Each row was made from one walk, in order. Every step used is in the known rows, and no mark comes twice. Write each row's walk.
Known rows
tizuv-mekul: [ -5   4  -2   0   3  13  -5   0 -10   0 -24  11  11  -8  -5  37   0   6
  10  -1  11   8   4 -11 -17   1  -1   4  11   5  10   6  -1   1  -9]
mekul-tizuv-mesi: [-11  -2  -5  -3   9  -2 -15   3 -13  -3  12  -5  -4   4   1 -64   1   6
  57  -6  42 -29   1 -14 -12  -7   8 -10  -5  -9   1  -2  -9   9   0]
kuluk-gorif-mekul-tizuv: [ 14   3  -9   5 -15  -8  -1   9 -16  59 -13  -8 -25  -6   7 -63   9 -14
  13  10  37 -23   3  19  -9 -12   9   9   0  -5  -4  49  -8  19  -4]
fimug-dubu: [ 16  -2 -12  -2   7   3   7  -9   7  11  -9   4   9   6  -1  -1  -7  19
 -20 -14  -6  18  -3  11   8   2  12   0  14   4   2   0 -12   2 -12]
gorif-mekul-tizuv-mesi-zozab-pomi: [ -8   6  16  20  -6   5   0  -1 -25  24   7   5  -2   0  -1   0  16 -12
 -32  15  42 -34   6 -27 -17  10   3   0 -15  -3  19  -3  -3   2   2]
zozab-kuluk-gorif: [ 15   7   4  13 -15   9  17   9   3   7   5   4 -26  -9  -2 -29   1 -28
 -29  11  12 -19  -2  16  -2   7  -7 -11  31  17  11  63  -4   7  15]
fimug-dubu-pomi-zozab: [ -4   0  19  28  19   9   1  -8  10  -7  13   4 -37  -5  -6  27   0  16
 -54 -10  -4  -3  -9  11   9 -11   8 -20   6  10  27  10 -16   3 -10]
gorif-kuluk-zozab-pomi: [ -1  10  21  25  -9  20   0  10   0  34  -9  11 -26 -13   5  -3  15 -15
  11   9  16 -27   2   4 -17  -9  -3  18  -2   1  21 -26  -1   3  -9]
gorif-mekul-tizuv-mesi-zozab-pomi-dubu: [-14   6  17  17  -1 -14  -2  -6 -29  10 -18   5 -30  -4  -4  -6  19 -12
 -14  16  14 -26  -5 -17   2  12   4   6 -22   3  13  19  -2   1 -13]
mekul-tizuv: [  1   0 -14   0 -13   1 -17   3 -11  28 -14 -11 -18  -3   6 -44   2  -4
  18   4  38 -11   6  -3  -8  -8  12   7 -21 -11   2   9  -5   9  -7]
mekul-tizuv-mesi-zozab-kuluk-gorif: [  7   6  -1  15 -20   7  12  13  -8   5   7   4 -27  -6   2 -36   3 -29
 -43  12  28 -29   2  -3   0  14  -1 -15  18  12  18  66  -8  10  16]
mesi-tizuv-mekul-gorif-kuluk-zozab: [ -3   4   6  22  -4   9  -7  33   8  33  -9  13 -22 -15  21  -1  11  -7
  36 -11 -20 -16  -6   7  -4 -13   1  26   6   4  19 -11  -5  12 -21]
dubu-pomi-zozab-mesi-tizuv-mekul: [-10   5  22  25  10  14 -15   6  -1 -12 -12   6  -2  -8  -1  68   7  10
  23 -12  11   4  15 -13 -17   1   0  14   6  12  24  -7  -2   3 -23]
dubu-pomi-zozab: [-12   1  28  29  18   8  -2  -3   6 -11  16   2 -42  -9  -5  29   2   5
 -48  -3  -1 -12  -8   7   5 -11   2 -20  -1   8  27  10  -9   2  -5]
gorif-mekul-tizuv: [  7   2  -9   3 -11  -7 -10   7 -19  56  -9 -12 -18   1   8 -59   7  -1
  11   9  30 -17   4  11 -13 -12  10  12 -19 -10  -2  32  -6  14 -13]
dubu-pomi-zozab-kuluk-gorif-mekul-tizuv: [  9   5   3  17 -12  -1  -3  11 -16  56  -1 -10 -50  -7   6 -57   7 -11
 -16  14  36 -31   0  23 -15 -15   7  -1  -4   2  13  63 -11  19  -9]
mekul-tizuv-mesi-zozab-kuluk: [-10   2   0  16 -15  10  -6  11 -17  -7  22  -3 -19  15   6 -30  -3  -4
 -61  11  14 -24   5 -24 -14  23   0 -11 -23   4  25  39  -3   1   0]
kuluk-zozab-mesi-tizuv-mekul: [ -7   4  12  19   2  17 -10  14   2  -3 -23   9   7  -5   3  49   7   6
  58 -15   0   9  19 -10 -18   2   0  25   8  10  16  -1   0   2 -23]
tizuv-mekul-gorif-kuluk: [ -3   1   4   4   2  -4 -21  16 -12  42   4  -2  -6 -19  16  10   4   0
 -41   4  14 -21 -18 -14  -4  -3  -5  15   7  -3  11 -26  -9  12 -21]
mesi-tizuv-mekul: [ -1   9  -1  14   6  13 -10   7   2  -9 -14   5  19  -4  -2  33   5   4
  38  -6   4   7  10 -11 -10   2   1  17   9   1  16 -22   2   6 -19]
tizuv-mekul-gorif-kuluk-zozab: [ -6   2   6  15  -5   9  -5  28   3  38 -14  15 -27 -16  19   0   8  -7
  22  -8 -16 -16  -9   7  -7 -13  -1  19   6   5  17   3  -6  10 -17]
zozab-kuluk-gorif-mekul-tizuv-mesi-mami: [ 13   4  -5  12  -7  -3   1   2  -8  -2  25  -2 -18  22  -1 -41  -1 -21
  12   6   4 -29   1 -18 -14   2  -2 -11  -6   3  16  30  12  -3   0]
fimug-dubu-pomi-zozab-kuluk-gorif-mekul: [ 18   5  18  21   0  -2  22   7  -6  44  14   4 -33  -3   0 -25   6  -5
 -48   9  -3 -24  -8  37  -6  -5  -3  -9  28  19  11  76 -12  16  -4]
kalo-kuluk: [  6  10   1  -3   8  -1   0  12  -3   3 -10   0  15   4   6   1   2  13
 -10   3  15   2   3 -15 -40 -12  13   4  16   3  -7  30   2  -7  -3]
mekul-gorif-kuluk-zozab-mesi-tizuv: [ -2  -1  22  29  -2   1 -14  30  15  12   6  -2  -9  -3  18  16  12  -4
  50 -18 -10  -9  13  -3  -4   0   0  33  -2   7  10 -20  -1   6 -23]
zozab-mesi: [ -7  -8  23   3  -6  -1  -7   2  -8   4 -10   0  -7  -1   5  38   2   5
   0 -12  11   4  16  -9 -15   8  -5   9  -4  15  -4  20  -3  -7  -9]
tizuv-mekul-gorif: [ -8  -1  -1  -3   1  -6  -7  13 -13  27  -1  12   2 -16   4  49   6   0
  -2  -3  10  -3 -15 -17 -22  -7   0  -5   8   6  10  26  -1   2  -7]
dubu-pomi: [-10  -2  25  -1  13  -3   1  -9  -5  -3   0  -9 -24  -6   2  43   0   9
 -13   4  14 -14  -5  15 -15 -17   2 -10  -8   6  19 -24   4   6   1]
pomi-zozab-kuluk-gorif-mekul-tizuv-mesi: [ -5   2   2  14   5   0  -6   9 -15  16  26  -1 -23   3   0 -85   5  -1
  29  -1  36 -42  -3   0 -12  -6   3 -15   7  -1   7  47 -14  14  -2]

Which walk is each row?
[ -2   1  22  37   6   4 -15  15  16 -14  16  -4  -5   3   4  20   9   1
  24 -18  -6   1  17  -9   5   8   0  20   0   7  11  -7  -4  -1 -21] : pomi-zozab-mesi-tizuv
[-11  -5  27  15  -9   7 -10  24  -7  32 -20  11 -24 -13  18  40   7   0
  16 -18   1  -6  10  -7 -22  -1  -5  24   1  19   8  23  -7   0 -21] : tizuv-mekul-gorif-kuluk-zozab-mesi
[-17   5  21  16   2 -10   0 -10 -23 -14 -16   9 -24  -4  -8  15  16 -12
 -18  13   4 -18  -6 -22   7  18   1   2 -14   5  16   9   2  -4  -7] : tizuv-mesi-zozab-pomi-dubu
[ -4  11  21  33  -6  18  -5  18  -2  37  -7  13 -20 -19   8  15  19 -15
  30   5  18 -28   1  -3 -25 -10  -2  24   3   3  28 -31   1   5 -15] : mesi-tizuv-mekul-gorif-kuluk-zozab-pomi
[-11   6  20  19  -2  -2   4  -2 -10   3 -31  14 -41 -12  -5   4  16 -15
  28   9  -9 -12  -6   4  -1   0   0  12 -11   9  14  13   4  -4 -11] : kuluk-zozab-pomi-dubu
[-11  -7  30  25  -1   7  -9   5  -1  -3   3   6 -25  -4   1  36   3   4
 -24 -16   5   5  12 -13  -2   9  -4   1  -1  18   5  40 -12 -10 -12] : pomi-zozab-mesi
[ -4   3  -1   7  -4  -7   1  12 -23   6   5   4   5   7   9 -17   9  -8
 -44   4  28 -27   5 -32  -8  13  13  -8  -1  -1   8  49 -10   8   6] : kalo-kuluk-gorif-mekul-tizuv-mesi-zozab
[-10   6  19  14   2  -8   0  -9 -15  -3 -23   5 -31 -10  -9   9  14 -10
   4  15   1 -11  -7  -5   1   6  -1   7 -10   6  10   5   4  -4 -11] : zozab-pomi-dubu
[  2  -2  15  16 -12   2  -5  12  -2  10  -4   9 -21  10  11  59   2 -16
  -5  -9 -24  -2   7 -28 -20   4  -7  14 -10  17  19  17  14 -15 -16] : tizuv-mekul-gorif-kuluk-zozab-mesi-mami
[ -9  10  19  17   1  -3   5   2 -11   3 -34  13 -36 -10  -4   6  17 -10
  25  10  -5 -11  -4  -2 -17  -4   5  13  -4  10  12  25   5  -6 -12] : kalo-kuluk-zozab-pomi-dubu
[ -1   0   4   4   1 -10 -18  17  -7  40  16  -8  -9 -15  18  -5   4  -3
 -42   4  10 -23 -21  -9   3  -3  -4  13   2  -5   7 -28  -8  12 -18] : mekul-gorif-kuluk
[  0  -1  25  37  12   5 -11   8  16 -13  13  -5  -9   3   4  37   7  11
  17 -22  -4   2  14  -1   4   4   6  15   3  10  17 -13  -7   2 -24] : fimug-dubu-pomi-zozab-mesi-tizuv
[ -7  -1  -2  -2   9  -7 -11   5 -19  15  16  -4  -4   6   3 -75   4   9
  54  -4  36 -35  -1  -5 -16 -10   6  -7  -4  -8  -2  14  -8  14  -5] : gorif-mekul-tizuv-mesi
[  0   4   4  11   4  -4 -23  20  -7  36   8  -6  -1 -17  18   8   7  -2
 -27   2  12 -21 -15 -15  -2  -3  -3  23   8  -4  14 -39  -7  15 -27] : mesi-tizuv-mekul-gorif-kuluk
[ 11   5  11  14  -6  -6  22  14 -16  34  19   6 -15   3   4 -40   8 -14
 -35  13   2 -30  -3  17  -7   8  -8  -7  23  13   3  77  -7  14   4] : tizuv-mesi-zozab-kuluk-gorif-mekul
[-11   7  22  21  -2  -2   0   0 -11  10 -30   9 -42 -14  -1  -1  17 -14
  16  11  -8 -19  -7   4   1   1  -1  19  -9   7  15  -1   1  -1 -17] : gorif-kuluk-zozab-pomi-dubu
[ -5   1  15  23   5  -1 -27  22  -6  35  12  -2 -12 -19  17  23   8   0
 -37  -3  14 -21 -11 -19  -3   0  -5  21   7   2  16 -23 -13  11 -31] : pomi-zozab-mesi-tizuv-mekul-gorif-kuluk
[-15  -2   2   4   2  -3   1   2 -15 -25  16   8  14  12   4  16   4  -5
 -45  -3   4 -16   3 -36  11  24   4 -13 -10  -2  12   6  -6   0   8] : tizuv-mesi-zozab
[ 21   9   9   4   1 -12  22  14 -10  45  -3   4  -2  -4   5 -28  10  -7
 -12  11   7 -17  -3  22 -21 -11   1   4  36  11 -11  77  -5  10   0] : kalo-kuluk-gorif-mekul
[ 10   6   3  16 -21   8  18  12  -2   2   5   7 -22  -6   1  -9   2 -31
 -61  14   9 -18   0   1   4  19  -5 -12  22  17  16  67  -5   6  17] : mesi-zozab-kuluk-gorif
[-10   2   4  15 -11  10   1  10 -14 -16  28   1 -13  15   3 -15  -3  -1
 -64  10   1 -22   3 -23 -10  27  -4 -14 -15   8  24  34  -3  -2   1] : tizuv-mesi-zozab-kuluk
[ -2   3   1  17 -19  11   2  10 -11  -5  17  -1 -16  11   5   2  -2  -6
 -87  14  -7 -11   3 -17  -9  27  -4  -6 -20   9  23  37   0  -3  -2] : mesi-zozab-kuluk
[  0   1  19  31  -1   6 -13  24  15   2   0  -3  -7   1  16  11  10  -2
  54 -19  -9  -6  19   0  -2   2   0  37  -3   6   9 -26   0   6 -25] : gorif-kuluk-zozab-mesi-tizuv
[-11  -8  38  24   9   6  -6  -3  -1   1   1   4 -31  -5   1  54   1  15
 -41 -19   8   2   8  -1  -7   0   1  -5   0  22  15  32 -15  -5 -14] : fimug-dubu-pomi-zozab-mesi
[ -4   1   0   7   3  -7 -11  19  -4  20   7   8   8 -14   6  45  10   0
  18  -6   5  -5 -12 -16 -19  -6   2   4   7   5  14   7   2   5 -13] : mesi-tizuv-mekul-gorif
[  6   6   4  14 -14   7  17  12  -4  -4  12   9 -20  -3  -1 -21   3 -29
 -48  10  16 -25   0  -1   3  19  -5 -18  25  16  16  64  -7   8  19] : tizuv-mesi-zozab-kuluk-gorif
[ 18   6  10  11  -9  -6  22  13 -10  44  11   2 -20  -2   3 -40   7 -15
 -23  15  -2 -24  -4  29  -9   0  -9   0  25  14   0  76  -5  13   3] : zozab-kuluk-gorif-mekul
[ 14   5  -8   8 -19  -3  -3  12 -18  61  -5 -11 -31  -5   8 -71   7 -14
   1  14  35 -27   2  19 -15  -9   6   6  -2  -2   2  63  -8  17  -6] : zozab-kuluk-gorif-mekul-tizuv
[ 16   7  -8   3 -12  -7  -2  14 -18  60 -15  -9 -19  -6   9 -64  10  -9
   7  11  41 -22   4  12 -22 -16  13  10   5  -3  -5  63  -7  16  -5] : kalo-kuluk-gorif-mekul-tizuv
[ -3   1  12  13   2  -5 -25  21  -8  38   7  -5  -4 -18  20  23   7   1
 -27  -1  16 -20 -10 -17  -7   0  -5  25   6   1  13 -34  -8  13 -29] : zozab-mesi-tizuv-mekul-gorif-kuluk
[ 13   6  -4  19 -16   0  -4  14 -14  56  -1  -7 -41  -5   6 -73   8 -13
 -12  13  33 -27   2  17 -12  -9   6   3  -2   1   6  71 -12  17  -8] : pomi-zozab-kuluk-gorif-mekul-tizuv
[ -2   0  -2   1   7  -8  -5   5 -16  18  14  -2  -9   0   2 -77   6  -2
  53  -2  42 -38  -2   2 -10  -9   6 -10   8  -5  -1  25 -10  15   2] : kuluk-gorif-mekul-tizuv-mesi
[ -3   8  21  26 -10  14   0  15  -2  43  -4  11 -26 -17   8   4  17 -16
   9   8  18 -29  -4   1 -22 -11  -3  15  -2   3  22 -22  -1   3  -8] : mekul-gorif-kuluk-zozab-pomi
[-13   6  18  16  -4  -9   2 -10 -20  -6 -24   7 -25  -8  -6  27  16 -15
 -35  17  -2 -11  -5 -18   9  18   1   7 -18   5  16  11   3  -6  -9] : mesi-zozab-pomi-dubu
[-14   7  21  20   0  -2  -4   5 -16  19 -33  15 -42 -21   0  18  19 -13
  15  10  -3 -18 -12  -4  -7  -1  -1  18  -6  10  20   8   1   1 -21] : tizuv-mekul-gorif-kuluk-zozab-pomi-dubu
[ -5   6  13  22   2  17 -15  16   0   4 -22   6   5  -9   8  42   8   5
  42 -14   3   3  17 -11 -16   3  -1  32  11   8  18 -17  -2   6 -28] : gorif-kuluk-zozab-mesi-tizuv-mekul
